What can hang from each mark
K799: K163 K415
K415: K799
K727: K410 K535 K799
K535: K727 K885
K885: K799
K410: K727
K661: K535
K650: K410 K535

Every row comes from one small tree of marks. Brackets hold a mark, then the marks that hang from it, in the order of their numbers. Every link used is in the known rows. Which tree was each row made from?
Known rows
[K661 [K535 K885]]: [ 38   4 -10 -27   9 -35  19  -6  44  12  26  -5 -33   2 -45   8   6  -9]
[K727 K410 [K535 K885]]: [ 23  -3 -27  55  26 -26  -2 -10  16  27 -25   0 -15  -8 -21  -2  36  24]
[K535 [K727 [K799 K415]] K885]: [ -9  -9  -5  33  18  13  -5  -2 -10 -15  12 -28   4 -18 -62 -14 -26 -35]
[K661 [K535 K727 [K885 K799]]]: [  32   -1   26  -58   14  -32    1   -6   27   -8   20  -37  -23  -29
 -112   -1   19  -20]
[K661 [K535 [K727 K410 [K799 K163 K415]] K885]]: [-74  12  43  50  36  35   9 -43 -34 -32   9 -37  11   3 -58  13 -30 -20]
[K799 K163 K415]: [-16  15 -64 -38 -50  13  20   4  -4  24  29 -19  -6   2  22  -8 -76  38]
[K650 K410 [K535 [K727 [K799 K163 K415]] K885]]: [ -1  10  -9  14 -22  54  -3  13 -24 -36  -8  19  12 -13 -35  16 -33 -57]
[K415 K799]: [ -1  -2 -73 -28 -40 -18   5  41   9  14  15  16 -14  35   3  -8   0  27]
[K885 K799]: [ 22  -8 -13 -37 -37 -48   9  29  21  47  14  -4   3  -7   6 -19  -1  24]
[K885 [K799 K163 K415]]: [-39   8 -33 -64 -63   2  13   5 -16  41  31 -30  11 -14  27 -14 -58  56]
[K410 [K727 K799]]: [ 11 -14  24  -8   0  -4  -1  20   9   0   8  23  13  22  77  -4   9  -5]
[K650 [K410 [K727 K535 [K799 K163 K415]]]]: [-32   2  -1 -18 -28  57   3  16 -25  -9  -3  14  12   8 101   2 -21   7]
[K410 [K727 [K535 K885]]]: [ 54  -1 -29 -48  14   1 -17  -3  32  -4  -3   3 -28 -14  14   2  36  28]
[K535 [K727 K410] [K885 K799]]: [  7  -4  17  31  20 -16 -10  11  -3  13 -14 -29   4 -30 -95  -5  24  -5]
[K661 [K535 [K727 K799] K885]]: [ 16  -5  39   5  43 -24   3 -15  22 -31  14 -16 -16   0 -95   0  12 -60]
[K650 K410 [K535 [K727 [K799 K415]]]]: [ 51 -14  -6  32 -45  21   6  37  -8 -19 -14  35  21   7  16  -3 -23 -63]
[K650 [K535 K885]]: [ 75   0 -38 -15 -19 -25  -1   6  36  10   1  35 -13  -4  -9  10  13  -3]

Which tree is each row?
[ 80  -7 -17  33 -23 -18   0  11  12 -14 -28  27   5  11 -21   7   4  -9] -> [K650 [K535 [K727 K410]]]
[-20   1   8 -47   0   7  -9 -14  -7 -13  -2  11   2  17  79  -5   3  32] -> [K410 [K727 K535 [K799 K163]]]
[-37   9  -1   5   8 -19  -9 -21 -14  36 -18 -19   0 -24 -19   2  25  56] -> [K727 K410 [K535 [K885 [K799 K163]]]]
[ 30  -8   6 -74   5  -9 -24  -1  19  14  -1  -8  -9 -32  20  -5  52  42] -> [K410 [K727 [K535 [K885 K799]]]]
[-27   6  18 -39  -8  15  -1   8 -10  -7  14  15  12  24  71   3 -17  12] -> [K410 [K727 [K799 K163]]]
[-45  13  22 -17  21  27   7 -38 -15 -38  30 -40  -7  -7 -73   5 -47 -28] -> [K661 [K535 [K727 [K799 K163 K415]] K885]]
[-18  13  12  -5  17  37 -11  14  -6 -16 -15  22  -6  -2  31  13  27 -17] -> [K650 [K410 [K727 [K535 K885] [K799 K163]]]]
[ -16   12   -2 -101   -2    7  -23  -13    1    2    4  -18  -12  -29
   16    3   25   57] -> [K410 [K727 [K535 [K885 [K799 K163]]]]]
[-34   7 -10   7  22 -15  -6 -28  -2   3  -4  -2 -10  -5 -13  -6   4   8] -> [K727 [K535 K885] [K799 K163]]
[-27   8  14 -33  29  17 -20 -24  -4 -19  -4   6  -6  -3  36   5  21  18] -> [K410 [K727 [K535 K885] [K799 K163]]]
[  6 -12  57  66  30 -27  14 -10   0 -20  -8  -3  10  28 -34  -1  11 -42] -> [K661 [K535 [K727 K410 K799]]]
[-38 -20  12  95  -7  -2  15   3 -23  33  -3   5  38  22  68 -11 -22   9] -> [K727 K410 [K799 K415]]
[-35   6  17 -33 -10  17  19 -27 -14 -33  28 -33   0  11 -29  -5 -62 -17] -> [K661 [K535 [K727 [K799 K163 K415]]]]
[-37 -19  10  99  31   0  -3 -29 -21  22 -19  -5  18  -4  29  -9  17  13] -> [K727 K410 [K535 K885] [K799 K415]]
[ -4 -21  16  94  17 -38   3  -9  -6  23 -32  19  17  23  51 -14  31   6] -> [K727 K410 K535 K799]
[-50  11  25  69  42  11  -7 -13 -27 -20 -17 -18   9   0 -80   7  -7 -29] -> [K535 [K727 K410 [K799 K163]] K885]
[100  -1 -20 -39 -57  14   5  59  29  -3 -10  67  -1  17  82  22  20 -20] -> [K650 [K410 K727] K535]
[-58   2  19  68   4 -12  13  -3 -23  21  -8  11  26  30  35   1 -18   6] -> [K727 K410 [K799 K163]]
[ 62   6 -26 -24   3  19  -6  37  27  -2 -13  20 -29 -14   9  10  42 -11] -> [K650 [K410 [K727 [K535 K885]]]]
